What can hang from each mark:
J181: J130 J633
J389: J699
J537: J133
J133: J519 J537 J676
J699: J389 J519 J537
J139: J519
J135: J519
J633: J130 J519
J519: J133 J633

Known rows, with every way that one mark hangs from another:
J133[J519[J633[J130]] J537 J676]: [-11  -7 -44  24  15  31 -18  -6 -22  61  17 -18  20 -15 -49 -30  32   0
 -11  42  32  -1  -4 -15 -21]
J389[J699[J537]]: [ 19  32  51 -10 -25 -41  48 -30  25  -4   4  13 -23  51  44  60   6  12
  36  -4 -36 -26 -14  -5  31]
J135[J519[J133[J537] J633[J130]]]: [-36 -38  -5  -8  29  47 -32  -8 -19  -4  10 -10  24 -11 -18 -54  14 -10
 -16 -30  -9 -16 -26  -6 -16]
J139[J519[J133[J537] J633[J130]]]: [-19 -63  -1  12 -10  41 -27   5 -13   7  29  18  -5 -18  -4 -53  45  -2
   1 -26  12  -6 -44   7 -23]
J181[J130 J633[J519[J133[J537]]]]: [ -3 -14 -11   7  15  10 -21 -43 -10  47 -13 -38   8  25  -7  17   1 -21
   5  11  19  51  -1 -19 -65]
J139[J519[J133 J633[J130]]]: [-41 -76  12  11  -4  35 -12  -5 -14 -24  16  27   2 -12  36 -34  29  14
   3 -38  -9 -13 -36  19  -7]
J389[J699[J537[J133[J519[J633] J676]]]]: [ 12  52 -30 -12  -9 -27 -41  19  30  40 -44 -43  -6  11 -27   1 -12  -6
   9  25  34 -10   5   8  50]
J181[J130]: [  3   7  41  24   8  -7  40 -77  -6  13  29  -1  24  30  68  38   0  10
  29  -2 -37   4 -27   1 -23]
J135[J519[J133]]: [-27 -30  18  -3  50   7   0 -39  -9 -20  43   2  23   3  38 -25 -23   4
  10 -45 -50  -3 -19  13  13]
J633[J130 J519[J133[J537 J676]]]: [-24 -46 -17  16  19  18   8  22 -36  54  28 -22  11 -22 -80  17  23  10
 -11  37  35  31   9 -28 -68]
J699[J389 J519[J133]]: [ 30  15  14  13 -12 -17  41  -1  -3 -60   2  43 -10 -23  28  27 -24   5
 -12 -30 -38   7  28   5 -12]
J537[J133[J519]]: [ 11   5  -2  23  17  -7  -7 -14   4  15  33  -4  11  -2  17  -4  -4   7
  16  21   2  -1 -26  25  28]
J519[J133[J537 J676] J633[J130]]: [-17 -17 -22   8  16  33 -19  -3 -23  27  23 -33  27 -22 -43 -39  26 -16
 -11  24  17  20 -10 -16 -48]
J633[J130 J519[J133[J537]]]: [-22 -51   6  14   4  19  16  17 -33  18  23   8  -2 -11 -46  24  29  11
  -9  18  16  13  -8 -18 -57]
J633[J519]: [-11 -40  24  12   1 -18  58 -19 -18  -7  31  35  -6  22  36  55   8  26
  25  21 -19  -2   3  -5   7]
J133[J519[J633[J130]] J537]: [-11 -12 -20  22   2  30 -10  -9 -23  22  14  14   9  -3 -16 -24  38   5
  -7  20  13 -20 -24  -6 -11]
J389[J699[J519[J133[J676] J633[J130]] J537]]: [-12  25   1 -34 -16  -9  -8  48  16 -14 -67  -6 -23   5 -32  16 -13   3
 -27 -10  20 -10  35 -12   0]
J139[J519[J133]]: [-12 -53  23  18   8   7   4 -26  -5  -9  59  30  -6  -1  51 -23   7  10
  29 -42 -30   5 -39  28   7]
J389[J699[J519]]: [ 15  40  31 -10  -3 -34  64 -23  24 -17  -4  41 -23  53  38  40 -13  -1
  32  -9 -22 -14  16  17  44]
J699[J389 J519[J633] J537[J133[J676]]]: [ 53  43  -3 -10 -62 -28  -5  61  35 -27 -43  -6 -18 -33  -5  33 -27   3
 -28  15  16  -8  44 -15  27]
J389[J699[J537[J133[J519]]]]: [ 24  46  12  -4 -15 -36 -12   8  32  26 -20 -14 -20  25  -3  34 -11   7
  19   7   7 -21 -19  13  46]
J537[J133[J519[J633]]]: [  2   4 -22  11   9   3 -26  -7   1  -7   3  -6  14  -6  23 -31  -1  -4
  10  19  11  -9 -20  29  46]

Rows:
[ -4  25  -9 -23  -4  10  -3  19   6 -16 -40  17 -19  15 -37 -16  13 -24
  -7 -13  22  -4   9   6  -8] | J389[J699[J519[J133[J537] J633[J130]]]]
[ -3 -23 -28  13  26  -3   4   8 -29  50  43 -18   7 -18 -54   0   6  -6
   7  31  22  43  11 -13 -39] | J633[J519[J133[J537 J676]]]
[ 54  20  43  11 -61 -34  27  11  28 -26   4  -3 -10 -15  28  65  -2  16
   2   7 -26 -17  -8 -16   6] | J699[J389 J537[J133]]
[ -7 -17   6  -3  41  15 -17 -29  -8  12  54  -7  18  -5  -4 -42  -6 -13
  11 -33 -28   1 -28   3  -4] | J135[J519[J133[J537]]]
[ 20  15 -11 -14   1   5 -14  18  -3 -33   7  27  -9 -11   5 -49  -5 -23
  -8 -15   3  11   6  13   8] | J699[J519[J133[J537] J633]]
[ 46  23  34  -2 -47 -28  28  32  10 -65 -17  40 -28 -26  25  45 -28  18
 -27 -35 -38  -7  28 -12  -8] | J699[J389 J519[J133] J537]
[-34 -37  13   4   9  27   8 -18 -20 -41   2   6  21  -5  29 -15  17   3
  -5  -8 -22  -4 -19   6 -22] | J519[J133 J633[J130]]
[  9  40   9 -33 -39 -18 -12  63  47  10 -70 -25 -27  15 -37  36  -8   3
 -14  21  49 -20  26  -9  30] | J389[J699[J519[J633[J130]] J537[J133[J676]]]]
[ -5  41 -27 -26  23 -17   6  -1   8 -16 -33  -1  -6  16  -1 -19 -28 -22
  11  -8   8  18  36  20  26] | J389[J699[J519[J133[J676] J633]]]
[-19  -9 -38 -11  49  23 -46 -19 -13  29  30 -36  32 -18 -25 -74 -10 -25
   0 -17  -5  15  -6  -2   2] | J135[J519[J133[J537 J676] J633]]
[ 40  25 -10  10 -51 -16 -24  28  12 -26 -37   2 -10 -30  10  17  -7  12
 -19   6  -3 -26   1  -2  27] | J699[J389 J537[J133[J519[J633]]]]
[ 15  55 -42 -24  15 -11 -13   9  10  18 -20  -9 -10   9 -42 -39 -13 -41
   9   0  27  26  29  11   9] | J389[J699[J519[J133[J537 J676] J633]]]
[ 12   5   1  -6 -45   0   3  59  -1 -43 -54   7 -13 -44 -25  29 -16  17
 -58 -10  -1  -7  49 -32 -35] | J699[J389 J519[J133[J676] J633[J130]] J537]
[-14   1 -40  19  28   2  -4 -32 -17  22  18  -5  23  -2  20 -30  -2   4
   8  25  -2   5   5   9  23] | J133[J519[J633] J676]
[ -4  32  -3 -30  10 -18  13  -6  10 -52 -39  30 -16  25  26 -13 -22 -22
  12 -30 -12   1  21  32  37] | J389[J699[J519[J133 J633]]]
[-49 -50  22  -5  18  33  13 -28  -8 -23   3  12  19  18  39  -7  10  17
  -1 -22 -29 -41 -17  -5  20] | J135[J519[J633[J130]]]
[-28 -22 -19   6  36   1 -11 -48 -12  53 -22 -58  25  22   3  26 -21  -7
   0  19  18  62  24 -20 -64] | J181[J130 J633[J519[J133[J676]]]]
[ 30  49  50 -24 -34 -46  48  11  37 -21 -21  39 -45  48  36  62 -15  15
  16 -15 -22 -28  16   1  49] | J389[J699[J519 J537]]
[ 13   0  41 -22 -56  -1 -11  73  32 -42 -42  12 -25  -5  13  27  -3  21
 -29   9  22 -34   3  -8  30] | J699[J519[J633[J130]] J537[J133]]
[ 15   7 -14  14  29   1   1 -26 -13  44  65 -31  22 -14 -27 -29   6 -19
  14  17  -2  37 -12  -8 -34] | J519[J133[J537 J676]]
[-21 -12 -35  20  16  22 -34  11  -6  36  -5 -38  26 -22 -32 -20   8   7
 -13  44  40  -2  -5   5   4] | J537[J133[J519[J633[J130]] J676]]
